Every row comes from one small tree of marks. Brackets hold a mark, then the marks that hang from it, in the order of their numbers. Every link used is in the known rows. Which tree was each row made from?
Known rows:
[Z_845 Z_620]: [ -4   6 -29  23  20 -14 -11  19   8  15 -18  -6  -1   4  42  -1  14   2
  -7   3   5  37  -6   6 -19   7 -43  -8   4  11  -9  12 -31   4  18   0
 -13 -19   3 -11  38]
[Z_178 [Z_148 [Z_685 Z_135]]]: [-12  41 -13  18   7   1 -12  33 -11 -11  -9 -12 -19   3  36  36  27  19
 -15  29 -19  47 -38  -2 -18  16 -49   7  -3  -2 -22  24 -41  40  33   0
  -8 -20   5 -10  33]
[Z_178 [Z_148 [Z_685 [Z_135 Z_137 Z_612]]]]: [-25  48 -21  12  -7  -4  -9  26 -32 -17  -6  -9 -25   2  40  23  35  25
 -21  30 -14  52 -40  -9 -19  16 -43   7   1  15 -22  34 -43  43  37 -20
  -8 -27  -9   4  18]
[Z_205 [Z_620 [Z_148 Z_685]]]: [-21  28 -32  23  19   5 -12  51   2 -28 -19 -21  -9  -6  33  18  -5   5
 -14   6 -15  41 -33  -1 -34  -8 -52   1   3  -1 -19  30 -31  20  42  10
 -11 -31   0  -7  52]
[Z_178 Z_148]: [ -4  26 -26  21  16   2 -10  15  -5   8 -21 -14  -1   1  40  29  18  20
   6  26  -3  38 -14 -11 -16  17 -50  -2   4  13 -20   8 -26   6  17  -3
  -7 -26   6  -8  41]
[Z_135 [Z_137 Z_845] Z_612 Z_685]: [-16  18 -39  12  12  -9  -3  -5 -20  27 -13 -20 -20  10  31 -13  26  16
   5   8  -2  40 -13  12 -20  15 -27 -12  -2  36 -16  32 -40  15  17 -27
 -20 -21  -8  21  16]
[Z_137 Z_205]: [ -6   4 -33  21  28  -4  -9   8   5  16 -17  -4  -2  10  44   7  19  10
  -4   7  -3  31   2  11 -13  -2 -53  -1   6  11 -13  14 -24  -3  15  -1
  -9 -18   5  -5  43]
[Z_148 [Z_685 Z_135]]: [ -5  25 -17  23  11 -12  -8  34   2  -2  -1   1 -21   5  37  26  29   8
 -28  19 -18  47 -32   5 -17  11 -47   6  -6  -2 -18  18 -39  33  22   0
  -8 -14   4  -3  30]
[Z_205 [Z_620 Z_845]]: [-13   3 -37  23  26  -7  -4  22   8  14 -38 -15  -9   3  40 -21   3  -5
   1  -3  -6  21  -7  22 -14   3 -44 -11   3  21  -8  29 -33   0  16  -1
 -18 -20   7 -11  37]
[Z_135 [Z_137 Z_205 Z_845] Z_612]: [-26   3 -54   8  19  -1  -4  -4 -23  11 -24  -9 -17  10  47 -22  22  13
  -6   4   1  28   4  21 -27  -6 -42  -1   8  34  -9  41 -35   2  28 -24
 -13 -22  -9   4  29]
[Z_135 Z_137]: [ -9  16 -32  17  13 -13 -10  15   2  -1 -19   1  -6  11  35  12  24  20
  -6  27   0  39 -12  -7 -17  10 -44   4  -2  15 -22   2 -19   3  18 -22
  -2 -24  -1   8  34]
[Z_137 Z_205 [Z_845 Z_620]]: [-21 -10 -44  12  32  -1 -11   6  -3  17 -32 -17  -8  12  44 -29   8  -2
   0 -11   3  21  10  39 -32  -9 -44  -5   8  13  -1  42 -40   1  36  -2
 -20 -14   5 -21  45]
[Z_260 Z_612]: [  7   5 -24  22  20 -11   5  33  10  28  -7  -5 -18   0  43  24  17   9
 -10  20  -3  49 -12  -2 -14   9 -45  -3   2  16 -15  -1 -29   2  13  -3
  -3  -6   3   4  35]
[Z_685 [Z_135 Z_137 Z_612]]: [-13  23 -28  16   0 -19  -3  10 -16   4  -6   5 -21   5  47   0  39  13
 -21  14  -6  50 -18  -3  -7  15 -35  -1  -3  31 -16  18 -34  24  19 -24
 -12 -18 -11  13  10]
[Z_845 Z_137 [Z_620 Z_148 Z_205]]: [-18  -4 -14  11  27 -18 -10  20   0 -10 -42 -20   8   3  47 -50   4   8
   4 -20   6  21 -10  20 -21  -4 -55  -9  14  31   2  44 -40   1  42   5
 -20 -23  13 -11  46]
[Z_205 Z_620]: [ -7  11 -36  25  21  -6  -7  24  11  10 -24 -11  -4   1  41   1   9  -1
  -3   6  -5  33  -6   7 -15   1 -47  -8   0  13 -14  14 -26   2  14  -1
 -15 -23   4  -5  39]
[Z_135 [Z_137 Z_205] Z_612 Z_685]: [-19  21 -30  12  16 -11  -8  -8 -19  27  -8 -15 -11  16  37  -9  30  18
   3   3  -1  43  -6  11  -4   6 -39  -8   8  28 -14  25 -32  11  15 -23
 -17 -20 -10  22  22]
[Z_685 [Z_135 [Z_137 Z_205] Z_612]]: [-23  17 -31  10   8 -13  -6   0 -21   7  -9   2 -20  11  50 -12  38  12
 -19   4  -7  43  -6  13  -6   1 -42   2   3  28 -12  30 -34  21  28 -22
 -14 -14 -11   7  16]
[Z_137 Z_205 [Z_845 [Z_620 [Z_148 Z_685]]]]: [-36   7 -40   8  29   9 -17  33 -12 -23 -26 -28 -13   4  37 -12  -6   4
 -12 -10  -7  30 -16  31 -52 -17 -49   4  10   0  -6  59 -46  19  64   9
 -15 -23   2 -22  57]
[Z_685 [Z_135 [Z_137 Z_205 Z_845] Z_612]]: [-30   8 -43   4  12  -6  -3  -5 -28   8 -19  -6 -28  13  48 -28  33   8
 -15   0  -8  34  -2  30 -20  -3 -36   2   0  34  -9  49 -43  22  37 -25
 -19 -12 -10   3  17]
[Z_685 [Z_135 Z_137]]: [-13  22 -21  13   7 -18  -8  14  -3  -5 -14   3 -18  14  37   5  36  14
 -15  23  -9  45 -18   2  -9  13 -37   7  -9  15 -22   9 -27  22  28 -23
  -7 -14  -2   7  22]
[Z_845 [Z_137 Z_205] Z_620]: [-13  -9 -25  12  31 -19 -10   7   1  15 -33  -9   5   9  48 -42  17   4
  -3  -9   8  20   7  34 -19 -11 -57  -6  16  20   4  37 -35  -2  32  -3
 -16 -13  14 -11  42]
[Z_845 Z_137 [Z_620 Z_148]]: [-13   5 -21  15  22 -16 -11  24   0 -12 -32 -16   6  -3  44 -26   6   9
  -4  -6   5  31 -13  10 -30  -2 -52  -8  10  24  -3  32 -35   5  46   3
 -16 -21  11  -6  45]

Which tree is each row?
[-23  -3 -39  18  34  -2  -7  15   4  15 -42 -19  -9   9  44 -33   2  -5
   4 -12  -6  14   5  37 -12 -10 -49  -6   9  18  -4  41 -33  -3  24   0
 -20 -17   7 -15  43] -> [Z_137 [Z_205 [Z_620 Z_845]]]
[-32   5 -38  15  34   6 -11  23  -3 -10 -44 -28  -7   3  42 -30 -10  -2
   6 -19  -9  20  -4  29 -21 -14 -50  -6  10  19  -7  48 -32   1  46   7
 -21 -22   3 -16  52] -> [Z_137 [Z_205 [Z_620 Z_148 Z_845]]]
[-26  12 -42   7  20  -4  -5 -14 -25  29 -17 -23 -20  16  35 -24  25  15
   7  -2  -2  34  -1  28 -18   2 -33  -9   5  34 -11  43 -41  12  25 -25
 -22 -17  -8  17  22] -> [Z_135 [Z_137 Z_205 Z_845] Z_612 Z_685]
[-16  19 -20  20  21  -1 -12  41   0 -23 -18 -16  -5   2  37  12   3  16
 -11   3 -11  36 -33  -3 -25   0 -57   2   6   7 -16  30 -36  14  31  10
  -7 -32   3  -7  51] -> [Z_620 [Z_148 Z_685] Z_205]
[-19   5 -20  16  24  -8 -14  25   3 -10 -30 -21   3   4  44 -22   0   6
   2 -18   3  32 -12   8 -19   1 -47  -7   9  20  -6  30 -36   5  37   8
 -18 -26   3 -16  49] -> [Z_845 [Z_620 Z_148 Z_205]]
[-22  11 -35  21  26   1  -8  30   2 -12 -40 -26  -8  -4  39 -18  -9  -1
   3  -9  -9  27 -16  13 -24  -1 -44  -9   4  21 -11  36 -32   4  37   6
 -19 -25   3 -12  46] -> [Z_205 [Z_620 Z_148 Z_845]]
[-15  -5 -17  13  31 -15  -4  15  -1  -6 -51 -21   1   4  46 -53   4  13
   8 -15  -2  11 -15  23 -15   2 -56  -9  12  41   1  49 -40  -5  33   3
 -17 -22  18  -8  43] -> [Z_620 Z_148 Z_205 [Z_845 Z_137]]
[-21  -3 -27  11  34  -8  -7  11  -6  -7 -45 -18  -1   4  45 -41   5  13
   3 -11  -4  15  -6  28 -23  -9 -59  -3  14  31  -1  49 -34  -4  43   1
 -15 -17  15  -8  48] -> [Z_620 Z_148 [Z_845 [Z_137 Z_205]]]
[-22   6 -11  12  24 -15 -12  39  -3 -24 -35 -21   2   2  40 -37   2  10
 -10 -14   0  24 -27  20 -31  -8 -60  -2  15  16   0  53 -46  14  49   9
 -15 -27  13 -12  50] -> [Z_845 Z_137 [Z_620 [Z_148 Z_685] Z_205]]
[-29  14 -28  13  29   1 -12  38  -5 -27 -34 -24  -2  -1  39 -23  -2   7
 -11  -5 -11  24 -20  27 -35 -25 -66   2  13   8  -6  55 -35  13  56   8
 -15 -25  10  -6  55] -> [Z_845 [Z_137 [Z_205 [Z_620 [Z_148 Z_685]]]]]
[-10 -12 -28  14  35 -16  -3   2   0  19 -43  -9  -3  10  48 -44  17   9
   1  -5  -1   9   2  37 -13  -5 -58  -5  14  29   2  43 -35  -8  22  -4
 -14 -12  19  -8  39] -> [Z_620 [Z_845 [Z_137 Z_205]]]
[ -9  27 -27  19   9 -17  -6   0 -13  27  -4 -12 -12   9  34   4  30  20
   1  11   0  49 -18  -5  -6  19 -32 -11   2  30 -18  12 -32  14   8 -25
 -15 -23  -9  26  16] -> [Z_135 Z_137 Z_612 Z_685]
[-32  37 -26   4   4   5 -11  25 -26 -26 -24 -18 -29  12  28  12  27  24
 -11  34 -18  40 -36  13 -36  12 -41  15  -8   5 -25  43 -43  42  54 -21
  -8 -21   1  -6  31] -> [Z_178 [Z_148 [Z_685 [Z_135 [Z_137 Z_845]]]]]
[-45  10 -39   5  26   3 -14  21 -10 -27 -49 -26 -10  11  36 -38  -5   7
   7  -9  -7  22  -7  25 -24 -16 -46   3   9  20 -12  48 -26   4  57 -12
 -16 -26  -2  -7  47] -> [Z_135 [Z_137 [Z_205 [Z_620 Z_148 Z_845]]]]
[-27  -4 -32  10  28  -1 -11  20  -5  -9 -40 -29  -5   5  42 -38  -5   3
   6 -22   2  23  -6  26 -34  -2 -42  -8   6  25  -3  49 -44   5  46   6
 -22 -25   3 -21  49] -> [Z_137 [Z_845 [Z_620 Z_148 Z_205]]]
[-34  16 -34   2  15  -1 -11  20 -17 -17 -19  -8 -30  21  32  -9  27  13
 -22  16 -17  33 -20  35 -33  -7 -44  16  -5   4 -17  50 -42  34  51 -19
  -9 -13   1  -3  33] -> [Z_148 [Z_685 [Z_135 [Z_137 Z_205 Z_845]]]]
[-20  12 -34   7  10 -10  -6   8  -9  -5 -23  -4 -24  15  34 -11  31  11
 -10  18 -10  36 -14  19 -24  10 -33   6 -12  22 -19  28 -35  24  37 -26
 -12 -12   0   3  23] -> [Z_685 [Z_135 [Z_137 Z_845]]]
[-20  15 -41  11   5 -11  -1   3 -22   5 -15  -3 -29   6  45 -16  34  10
 -17  10  -8  41 -13  15 -22  10 -30  -2  -7  36 -13  37 -43  25  29 -26
 -17 -16 -10   7  11] -> [Z_685 [Z_135 [Z_137 Z_845] Z_612]]
[-25  46 -14   9  -1  -3 -14  32 -19 -27 -14 -10 -21  11  30  28  32  27
 -15  38 -17  49 -40  -5 -21  15 -46  15  -5   0 -28  25 -35  42  45 -19
  -3 -23   1  -1  30] -> [Z_178 [Z_148 [Z_685 [Z_135 Z_137]]]]
[-17  17 -32  10  18  -7  -8   0  -7  17 -22 -22 -16  19  21  -7  23  18
  12  16  -4  36 -13  17 -23  15 -30  -4  -8  21 -21  22 -33  13  25 -26
 -15 -17   2  16  28] -> [Z_135 [Z_137 Z_845] Z_685]
[-37  33 -21   4  11  -1 -17  33 -16 -44 -12 -10 -21  13  33   9  21  20
 -24  14 -19  48 -34   9 -28  -8 -49  18  -1  -2 -23  38 -33  37  63 -10
  -6 -20  -5   1  41] -> [Z_620 [Z_148 [Z_685 [Z_135 [Z_137 Z_205]]]]]
[-25   6 -25  11  32  -5  -9  29 -10 -20 -37 -20  -7   3  39 -27   3  14
 -11  -4 -11  18 -24  29 -32 -13 -63   4  16  16  -2  59 -41   9  49   6
 -10 -21  15 -10  51] -> [Z_620 [Z_148 Z_685] [Z_845 [Z_137 Z_205]]]
[-21  11 -21  18  26  -2  -9  38  -2 -20 -32 -22 -11   4  36 -10  -2  12
  -6  -7 -12  25 -33  11 -24   3 -52   0   8  14 -10  44 -43  11  33  10
 -10 -29   7 -14  49] -> [Z_620 [Z_148 Z_685] Z_205 Z_845]
[-30  21 -34  11  18  -8  -9  -1 -17  23 -18 -24 -13  13  37 -27  18   7
   7  -8  -2  38  -3  22  -4  -5 -38 -11   8  28 -11  37 -33  13  24 -21
 -26 -22 -10  18  24] -> [Z_135 [Z_137 [Z_205 Z_620]] Z_612 Z_685]
[-20   4 -15  14  29 -12  -6  35  -5 -19 -43 -22  -5   3  39 -39   2  14
  -5  -9  -9  14 -31  24 -25  -2 -60  -2  13  26  -1  58 -46   8  39   7
 -12 -26  18  -9  47] -> [Z_620 [Z_148 Z_685] Z_205 [Z_845 Z_137]]
[-17  31 -19  14   4 -15 -11  32  -6 -19  -7   3 -23  12  30  19  34  17
 -28  29 -15  49 -36   2 -20   9 -42  14  -9   0 -24  18 -33  36  34 -18
  -3 -18  -1   6  26] -> [Z_148 [Z_685 [Z_135 Z_137]]]
[-17  33 -25  17  -2 -16  -5  27 -19  -8   2   4 -27   4  42  13  37  15
 -34  20 -13  54 -35  -3 -17  11 -39   5  -3  15 -18  27 -41  37  26 -19
  -7 -22 -11  11  14] -> [Z_148 [Z_685 [Z_135 Z_137 Z_612]]]
[-11  -5 -30  20  29 -17  -1  18   6  13 -50 -15  -4   1  43 -49   7  -2
   3  -5  -3  10  -5  34 -15  -2 -51 -12   9  33   0  42 -36  -3  22  -4
 -19 -17  18  -6  35] -> [Z_205 [Z_620 [Z_845 Z_137]]]
[-21   4 -40  14  24   1 -11  23  -5 -11 -30 -24  -7  -1  39 -14  -3   3
  -1  -8   0  34 -10  15 -44  -1 -39  -6   2  17  -9  37 -39  10  49   3
 -18 -23   2 -16  47] -> [Z_137 [Z_845 [Z_620 Z_148]]]
[-12  43 -19  21   1  -1  -6  28 -25   0  -1 -11 -24  -6  47  30  30  16
 -22  19 -17  51 -37  -6 -16  18 -47  -1   2  14 -16  33 -48  40  25  -1
 -13 -24  -4  -6  21] -> [Z_178 [Z_148 [Z_685 [Z_135 Z_612]]]]
[-30   7 -36   2  18  -5  -8   1 -14  -4 -28  -7 -24  21  38 -23  30  11
  -9   9 -11  30  -4  34 -22  -3 -38  10  -6  18 -15  39 -35  20  46 -23
 -14  -8   0  -2  29] -> [Z_685 [Z_135 [Z_137 Z_205 Z_845]]]
[-27  26 -28  11   6 -11  -8  19 -24  -9  -2   1 -26  10  45   1  37  14
 -32  11 -13  46 -24  13 -15  -3 -45   9   3  13 -14  39 -41  34  35 -18
 -10 -19 -10   7  20] -> [Z_148 [Z_685 [Z_135 [Z_137 Z_205] Z_612]]]
[-27  20 -33  21  23   4 -10  50  -1 -26 -33 -27 -14  -5  33  -4 -11   1
 -10  -3 -16  31 -33  13 -33  -5 -48  -2   6   6 -13  45 -39  17  43  10
 -14 -29   4 -13  49] -> [Z_205 [Z_620 [Z_148 Z_685] Z_845]]
[-27  13 -37  16  29   8 -13  23   0 -14 -30 -23  -2   1  43  -8  -5   2
   1 -10  -8  32  -4  14 -22 -16 -53  -3   7  12 -13  33 -24   4  44   7
 -18 -24  -1 -10  54] -> [Z_137 [Z_205 [Z_620 Z_148]]]
[-24  23 -38  11   2  -8  -2  22 -25  -7  -7  -4 -35   5  39  -3  32  12
 -30  16 -14  44 -31  15 -31   6 -35   5  -5  21 -16  46 -50  38  36 -22
 -12 -20  -9   6  14] -> [Z_148 [Z_685 [Z_135 [Z_137 Z_845] Z_612]]]
